Each row was made from one small tree. The marks that hang from a mark follow it in brackets, in alphabetical order. Every link used is in the known rows. Write each row's tree.
Known rows
zepen{gipu gozav{roze} momav}: [-31.6  -9.7   6.0  10.8 -17.0 -34.3 -20.3 -20.5  12.5  46.6   2.3  -9.8
  -5.2  11.6 -17.0  13.2 -31.8 -11.9  25.8  -1.3 -32.3  18.3 -23.7  -3.8
   3.9]
kufak{gozav{zepen} teme}: [-30.3  24.6 -28.2   5.4 -10.3 -13.9 -12.6   3.6   0.5  15.9   5.2 -12.9
 -14.0   0.8  -4.0  17.4  15.1   3.4 -17.6  -5.1  -8.0  11.1  -3.4  28.8
  -4.0]
momav{beka zepen}: [ -6.8   7.1 -16.5   5.2   4.9  -8.4  -3.9 -12.1  -0.8  -0.8   6.2  -6.7
   0.9   2.9   1.2   6.3 -11.3  -0.7  16.6  20.0  30.2  31.7   9.2   8.3
  -6.1]
gipu{zepen{momav{beka}}}: [-25.4  -6.7  -6.8  21.5  -3.7   2.0 -19.9  -6.1  -1.4  22.5   3.5  -1.4
  -2.0  12.9 -11.4  11.1 -21.1  20.3   9.5   7.0   9.8  15.0  27.7  22.8
  -4.4]
zepen{momav}: [ -3.1  -8.4   9.5   2.7  -6.2  -0.6  -5.1  -3.1   8.6  14.0  -0.8  -1.6
   1.9   4.0  -4.8  -6.4 -10.2   8.5   6.8  -1.8 -22.0  -1.8  -4.0  11.8
  -2.3]
momav{beka zepen{gipu gozav}}: [-27.6  -1.6 -17.8  18.2  -3.7 -37.6  -0.1 -18.3   5.7  21.4  12.8 -21.5
   0.9   5.2 -11.4   5.5 -27.4 -13.4  22.8  14.0   5.1  72.3   4.7   5.2
  -5.5]
roze{gozav{kufak}}: [ -8.8  -2.0   3.8   2.0  18.6 -15.8  -8.6  -2.9   0.0   3.2   1.9   3.2
  -2.5  -5.6   7.9  19.4  -0.1  -1.1   9.0   1.5  -7.4  10.4  -5.1  -7.7
   4.4]
kufak{gozav teme}: [-18.6  17.1 -13.6  11.8   3.6 -28.6  -9.2   4.6   6.4   5.6   4.7  -2.8
  -7.2   6.3  -4.9  15.1  13.5   8.3 -14.9 -10.4 -27.3  20.9  -6.4  21.3
  -3.2]
gozav{kufak roze}: [-22.5  12.8   4.0  -5.9   3.6 -20.1 -30.1 -22.1  -9.1  16.9   0.9  10.5
  -6.9  -5.3   8.0  24.8  -5.6  -7.5   4.4  13.2  15.2 -14.4 -17.2 -24.5
   6.1]
zepen{gozav{kufak roze}}: [-32.6  18.4  11.0   3.7   0.3 -24.3 -31.0 -27.1 -10.1  20.8   2.9   8.0
  -9.5  -8.1   2.0  17.4 -10.1 -21.1  12.1   7.2   3.3  18.3 -14.8 -15.8
   9.2]
gipu{zepen{gozav{roze} momav}}: [-32.3   6.2  16.3  15.7 -22.2 -12.1 -34.7 -11.9   1.5  37.5   2.4   8.3
 -10.7  11.8 -18.7  21.6 -23.1 -11.1  14.9  -2.8  -3.7  16.2   8.9  18.6
   9.0]
teme{kufak{gozav{zepen{momav}}}}: [-26.2   4.9   3.4   4.3  -8.9 -12.8 -20.3 -13.3   8.1  37.6   2.9 -14.2
  -6.2   1.7   0.2   1.6   9.7   3.8  -3.2  -1.9 -13.0 -18.5 -22.6  22.6
 -10.1]
gozav{roze}: [ -9.1   7.7  -0.7  -5.0  -7.4  -3.1 -19.3 -13.2  -3.9  14.6  -2.0   6.7
  -7.3   5.5  -0.2  17.0  -5.7  -4.6   9.9   5.1  14.6 -15.1 -10.8 -11.0
   5.8]
gozav{kufak roze zepen}: [-33.8  20.2  -9.0 -10.8  -9.5  -5.8 -35.4 -23.1 -12.4  27.7   1.1   1.4
 -14.4  -8.9   8.5  25.0  -6.2 -14.8  -4.0  19.5  35.0 -22.1 -10.8 -17.3
   6.7]
kufak{gozav}: [ -2.4  11.6  -4.5   8.3   2.4  -9.1  -6.3  -5.2   8.4  14.5   3.5  -0.5
  -5.4   5.0   1.3  10.9   8.1  -0.1  -8.5 -10.9 -10.2  12.5  -3.2  11.1
  -1.3]
gipu{zepen{gozav momav{beka}}}: [-36.0   0.4   2.5  30.2  -7.4  -4.9 -23.6 -11.3  -1.9  25.0   6.4  -5.0
  -4.5  10.7 -18.6   5.2 -25.2   7.5  19.8   0.7  -0.8  46.1  27.9  30.9
  -1.4]
teme{kufak{gozav}}: [-10.4   6.4   8.2   9.5  12.7 -22.5  -8.4 -10.2   4.9  11.1   3.8  -1.8
  -1.1   1.3   2.7   7.3  21.6   0.1  -3.3  -3.8 -11.0  -4.9 -18.5   6.9
  -5.4]
kufak{gozav{roze zepen{gipu}} teme}: [-45.9  15.0 -38.0   8.0 -19.1 -40.6 -26.5 -11.4   7.2  43.6   6.3 -16.7
 -18.6  12.4 -11.1  41.9  -3.6  -3.2 -15.2  -0.1  -7.7   0.0 -20.4   9.5
  -0.4]
roze{gozav{zepen{gipu momav}}}: [-26.8 -25.1 -11.0   3.4 -14.5 -15.3  -4.2  -0.5  15.3  39.6   2.2 -27.1
  -4.7  11.3 -10.5  15.1 -22.1   3.4  14.8  -4.3 -23.5   4.7  -7.1  14.5
  -1.5]
gipu{zepen{gozav{kufak} momav{beka}}}: [-52.9   5.0   7.1  29.9   1.1 -22.2 -32.8 -19.9  -8.6  31.2   9.2  -1.6
  -4.6   1.4  -9.5  15.0 -27.0   2.3  14.6   7.9   1.5  48.5  21.3  16.1
  -1.5]
kufak{gozav{roze zepen{gipu momav}}}: [-39.1   2.6 -19.8   4.3 -27.9 -23.3 -30.6 -24.9  15.2  70.7   4.0 -17.7
 -14.0  14.3  -8.2  31.6 -20.1  -4.1  -0.8  -2.0 -11.7  -8.3 -22.6   7.5
   0.4]
momav{beka zepen{gozav}}: [-19.3  10.7  -9.9  11.7  -0.5 -10.5  -4.3 -17.0  -2.8   3.6   9.8  -8.7
   0.1  -0.1  -5.1  -3.7 -15.0 -12.0  26.1  12.9  18.5  67.2   6.9  13.2
  -3.4]
zepen{gozav}: [-11.6   5.1   9.3   7.2  -5.5  -4.6  -2.7  -3.8  -1.4   3.2   2.8  -3.0
  -1.8  -3.7  -6.5  -7.6  -3.3 -10.4  12.0  -4.3 -11.2  33.0   2.2   5.4
   2.8]

Which tree is each row?
[-36.1  20.2  -6.1  -1.6   7.2 -37.4 -30.3 -13.3  -9.7   5.0   1.0  10.2
  -8.9  -3.2   2.4  33.5   0.6   0.5  -0.4  12.9  -3.4  -9.0 -18.6 -13.9
   3.7]	gozav{kufak{teme} roze}
[-28.6 -18.1   9.1  17.0 -15.5 -29.8  -1.8  -8.9  13.1  35.9   5.8 -18.9
   1.5   6.7 -15.0  -5.9 -27.7  -6.8  15.6  -7.1 -48.9  36.6 -12.1   8.6
   0.0]	zepen{gipu gozav momav}
[-38.3  -3.0 -16.9   1.9  -5.4 -24.6 -11.3 -11.4  -3.5  31.4   6.3 -19.2
  -5.9  -9.1   3.0  19.7 -14.7 -11.9 -16.2  14.3   9.3   0.0  -4.1 -14.1
  -0.8]	gozav{kufak zepen{gipu}}
[-38.2 -11.2  -5.1  10.8 -11.1 -37.7 -14.6 -15.9  17.0  53.1   6.4 -27.4
  -4.2   6.6  -5.2  11.0  -4.6   0.1  -7.7  -0.7 -25.9  -8.7 -26.9  14.0
  -9.8]	teme{kufak{gozav{zepen{gipu momav}}}}
[-40.1   2.0  20.0  20.7  -6.8 -21.3 -26.3  -8.7  -0.9  27.9   5.8   4.3
  -3.0  -4.2 -10.1  10.3 -18.6 -10.0   0.4   1.3 -14.1  33.0  16.9  17.6
   4.8]	gipu{zepen{gozav{kufak} momav}}
[-18.3  -6.9 -25.2  11.0   0.0 -30.8   3.3 -13.7   6.3  17.7  10.6 -20.1
   3.4   8.8  -4.9  12.5 -24.3  -2.8  13.2  19.7  17.2  40.6   4.4   1.2
  -6.7]	momav{beka zepen{gipu}}
[-30.9   9.8 -22.8  14.0 -10.4  -1.8 -24.0 -20.8   4.0  42.3   5.0 -18.0
 -10.8   7.5  -2.5   8.2  -9.6  14.0   7.5   0.7  -0.1  18.7   0.4  28.8
  -8.5]	kufak{gozav{zepen{momav{beka}}}}
[-28.7  -1.7 -18.2   6.9 -12.4  13.8 -16.5 -17.5  -6.0  26.2   2.7 -16.4
  -7.1   4.1  -3.5  -2.1 -19.7  13.7  15.1  11.0  11.6   3.6   0.5  18.5
  -8.1]	gozav{zepen{momav{beka}}}
[-30.8  11.6   2.6  -0.1 -13.9 -19.7 -38.8 -28.9   7.3  48.9   1.4  -5.6
 -13.4   7.6  -1.3  18.1   5.2  -0.7   6.8   2.9   1.0 -34.6 -35.4  10.6
  -4.5]	teme{kufak{gozav{roze zepen{momav}}}}
[-37.4   9.9  -0.6  -9.2 -16.4 -13.0 -41.5 -27.4  -5.6  41.5  -0.2  -1.1
 -12.6  -5.2   4.0  20.7 -16.9  -8.1   6.1  16.0  12.1 -26.4 -19.4  -7.1
   4.2]	gozav{kufak roze zepen{momav}}
[-15.6  15.8   4.4   4.5   5.9 -31.1 -26.8 -24.2   3.5  23.3   1.9   5.0
  -7.4   7.3   2.7  22.2  16.6  -4.2   2.3   0.1   4.8 -25.4 -27.8  -6.0
  -1.3]	teme{kufak{gozav{roze}}}
[-26.6  13.9   3.6  13.3 -17.4 -11.7 -29.6  -6.6  -6.1  22.6   3.2  10.1
 -12.8   7.2 -13.7  24.8 -10.6 -15.5   7.5   0.5  17.9  15.4  13.3   8.3
  13.5]	gipu{zepen{gozav{roze}}}
[-43.9  -6.1  -9.2  21.8 -11.3 -31.4 -26.6 -35.9   4.4  50.3   6.6 -14.3
  -7.2  16.4 -17.0  15.3 -39.2   3.9  38.9   5.2 -18.5  37.9 -16.3  -4.4
  -1.1]	zepen{gipu gozav{roze} momav{beka}}
[-38.5 -13.7 -26.4  12.6 -14.8 -11.4 -11.0 -18.0   1.6  44.7   5.2 -29.9
  -4.8  10.9 -10.3   7.5 -31.5  11.6  16.2  11.3  -4.3  14.0  -2.5   9.8
 -10.2]	gozav{zepen{gipu momav{beka}}}
[-51.8  12.9 -14.2   2.6  -7.6 -12.2 -46.1 -39.6 -13.4  44.3   2.7  -3.8
 -13.6  -0.1   3.7  26.1 -24.6   5.7  21.5  25.4  27.1 -10.3 -12.9  -6.4
  -2.1]	gozav{kufak roze zepen{momav{beka}}}
[-51.3   2.4 -28.5   5.8  -5.4 -38.8 -11.3  -2.5  -5.7  20.3   6.4 -23.1
  -6.1  -7.7  -3.9  24.9 -10.3  -3.3 -19.8  12.8 -10.7   6.9  -6.6  -4.9
  -2.5]	gozav{kufak{teme} zepen{gipu}}
[-46.6  11.8  18.9  14.4 -13.0 -28.4 -44.4 -21.2  -3.7  39.3   3.9  12.1
 -10.3   2.5 -10.8  28.1 -24.4 -14.6   9.7   6.3  -2.6  17.3   3.2   4.7
   9.7]	gipu{zepen{gozav{kufak roze} momav}}
[-41.0  -4.0 -29.5  20.8 -11.9 -18.7 -16.0 -23.4   8.9  57.8   8.9 -30.1
 -10.1  14.9  -8.0  16.1 -23.5  14.5   5.7   3.3 -12.3  22.7  -6.1  20.8
 -10.5]	kufak{gozav{zepen{gipu momav{beka}}}}
[-34.5  18.9 -22.6   9.1 -17.5  -5.5 -39.6 -34.7  -0.7  56.1   4.2  -9.6
 -18.2  13.4  -2.3  26.6 -15.6  11.0  18.1   6.2  12.7  -1.3 -16.0  16.8
  -4.2]	kufak{gozav{roze zepen{momav{beka}}}}
[-54.5 -10.7 -20.1  13.7  -6.6 -25.1 -20.8 -25.5  -5.4  48.9   7.9 -27.5
  -4.2  -0.8  -1.0  15.5 -34.1  10.5   6.9  21.3  -0.4  15.8  -7.4  -4.2
  -7.9]	gozav{kufak zepen{gipu momav{beka}}}
[-37.8   9.7 -18.0   1.2   9.1 -22.3 -15.7   7.4  -8.5   3.2   3.6 -10.7
 -11.2  -6.8   1.3  25.8   3.6   2.9  -3.0   6.0  -4.8   6.6  -4.5   9.8
   1.1]	roze{gozav{kufak{teme} zepen}}
[-22.8   5.9  -5.6  -8.7 -25.3   2.8 -30.0 -18.4   0.8  37.2  -2.8  -3.4
 -11.6   4.6  -3.6  15.3 -13.9  -3.9  13.4   8.5   9.2 -30.9 -16.8   6.8
   2.1]	gozav{roze zepen{momav}}
[-46.9  -3.2  12.7  11.6  -8.8 -48.4 -29.7 -31.3   5.1  50.6   6.3  -7.1
  -5.2   1.6  -8.8  22.4 -32.6 -14.7  17.2   6.1 -31.3  23.8 -25.1 -16.9
   5.9]	zepen{gipu gozav{kufak roze} momav}
[-41.2  15.5 -19.1  -0.3  -0.7 -19.4 -18.4  -1.3 -13.2   3.0   3.9 -10.4
  -9.0 -14.3   3.1  17.1   2.8  -1.5 -17.1  13.5   1.3   0.6  -4.5   3.4
  -2.4]	gozav{kufak{teme} zepen}
[-36.7 -16.7  -4.0  27.4  -4.6 -27.9  -5.6 -20.5   6.7  35.8   8.5 -21.4
   0.8  11.3 -16.1  -0.9 -36.9   7.7  28.6   1.1 -34.4  53.9  -4.1   9.7
  -6.4]	zepen{gipu gozav momav{beka}}
[-36.2 -23.3 -25.9  14.9  -4.7 -11.5  -9.8 -12.4   9.0  42.0   5.3 -31.3
  -6.7  15.5 -11.3  16.2 -31.5  14.6  28.7   4.5  -9.9  22.1  -1.9  16.1
  -6.6]	roze{gozav{zepen{gipu momav{beka}}}}
[-59.1  11.6 -28.3  -1.3  -9.0 -44.8 -30.4 -16.3  -8.8  30.5   5.0 -13.5
 -13.5  -2.9  -4.4  42.1 -13.5  -9.0 -11.1  17.6   5.4  -9.1 -18.6 -14.9
   2.5]	gozav{kufak{teme} roze zepen{gipu}}
[-53.0  16.4 -10.0  -3.7 -14.2 -27.4 -43.1 -16.8  -9.4  31.0   1.4  -4.1
 -14.1  -3.5  -1.4  27.3 -10.9   1.0   0.2  15.8  -8.8 -17.5 -20.5   2.4
   1.0]	gozav{kufak{teme} roze zepen{momav}}
[-41.3   6.0 -16.6   4.8 -10.2 -38.6 -28.2 -27.5   6.7  49.1   5.7 -16.8
 -13.0   6.4  -2.4  32.7   2.6 -12.6  -6.3   6.9  10.3 -24.9 -31.6  -6.8
  -2.8]	teme{kufak{gozav{roze zepen{gipu}}}}
[-50.5 -10.7  -0.2  26.5   6.0 -41.9 -16.6 -32.2   0.2  40.6  10.1 -20.2
   0.3   1.2  -7.3   5.3 -38.0   3.3  27.1  10.5 -28.8  54.2  -9.0  -3.0
  -6.3]	zepen{gipu gozav{kufak} momav{beka}}
[-46.5  26.0   2.7   6.9   1.3 -40.9 -34.8 -18.3 -11.0  10.2   5.1   8.2
 -10.9  -7.1  -3.6  23.2  -5.1 -10.9  10.9   8.6 -12.5  23.0 -19.3  -7.6
   6.3]	zepen{gozav{kufak{teme} roze}}
[-56.3   9.5  -3.7  24.4   9.7 -40.1 -25.9 -18.9  -9.5  11.7   7.8  -7.7
  -2.3  -3.9  -8.0   3.7 -19.5  15.3  22.1   9.3 -36.5  50.4  -6.9  15.1
  -7.0]	zepen{gozav{kufak{teme}} momav{beka}}
[-43.0   1.5  -8.8   2.2  -0.5 -23.3 -21.7   1.3   0.0  20.7   2.9 -12.3
  -9.3  -4.4  -2.5  22.9  -6.6   9.5   3.7   2.9 -29.5   5.9 -10.2  20.3
  -0.9]	roze{gozav{kufak{teme} zepen{momav}}}
[-23.2   1.7  -7.4  -4.4   6.2  -5.2 -15.7  -4.9  -6.0  13.6   2.0  -7.9
  -9.0 -10.0   8.1  21.4  -1.2  -7.4   1.0   6.6  13.5   3.5  -2.5  -0.9
   5.3]	roze{gozav{kufak zepen}}
[-42.3  25.0 -20.2   4.3 -20.2 -21.0 -38.1 -13.1   8.0  44.3   2.4  -6.9
 -18.3  11.7  -9.3  28.8  -3.1   6.9  -3.2  -3.3 -19.0  -9.8 -21.1  27.2
  -2.0]	kufak{gozav{roze zepen{momav}} teme}
[-26.7  -0.3  -0.7   9.2 -16.4 -32.8 -14.5 -20.0   3.0  30.4   4.9  -6.2
  -6.9   8.0 -13.1  18.2 -21.2 -18.8  16.8   2.1 -13.0  23.4 -16.0 -12.9
   6.9]	zepen{gipu gozav{roze}}
[-35.0  20.3  -0.9   5.6   2.8 -45.7 -12.7  -5.5  -2.7  -4.8   9.6  -4.2
  -0.3 -13.5  -2.4   9.4  -3.2 -20.3  -0.9  12.8 -14.2  58.7  -3.0  10.5
  -0.1]	momav{zepen{gozav{kufak{teme}}}}
[-23.9  25.5 -19.3  -2.7 -17.2  -4.3 -30.7 -22.7   0.6  38.6   2.8  -3.9
 -20.0   5.9   0.2  27.6   2.8 -10.2  -4.9  -0.7  24.7 -10.6 -13.3   7.9
   4.5]	kufak{gozav{roze zepen}}
[-24.5  -2.6  15.0  19.6 -14.8  -8.8 -17.8   2.5   4.8  24.5   4.1   1.1
  -3.6   6.1 -18.0   2.5 -18.1  -6.3   4.6  -8.9 -16.1  32.6  22.6  27.3
   3.8]	gipu{zepen{gozav momav}}
[-25.2 -22.1 -13.1  17.7  -1.0 -21.1  -5.5 -17.1   7.5  34.2   4.6 -20.6
   2.8  14.9  -9.8   7.5 -32.9  20.3  17.6   6.3 -23.3  22.4  -1.8   2.3
  -9.8]	zepen{gipu momav{beka}}
[-25.3   3.8  -4.4   3.5 -18.5 -42.3 -13.9 -19.5  10.3  31.3   8.4  -9.8
  -3.6   6.2 -10.3  22.3 -23.4 -32.1  18.3  10.9   4.1  44.8 -12.1  -6.1
   7.4]	momav{zepen{gipu gozav{roze}}}
[-12.5 -12.4  -4.2  -2.4  -9.8   7.8 -10.0   0.0   8.6  27.4  -0.5 -12.5
  -6.9   5.4  -4.4   4.0  -9.9   4.6  15.6  -4.4  -9.5  -3.9  -1.4  21.2
   0.5]	roze{gozav{zepen{momav}}}
[-23.8  27.3 -13.7   7.2  -2.5 -33.7 -27.3  -8.7   3.9  15.7   2.8   4.4
 -14.0  10.8  -5.3  33.5   9.8   4.0  -3.9  -4.9 -13.8  -1.2 -20.3  10.5
   2.1]	kufak{gozav{roze} teme}
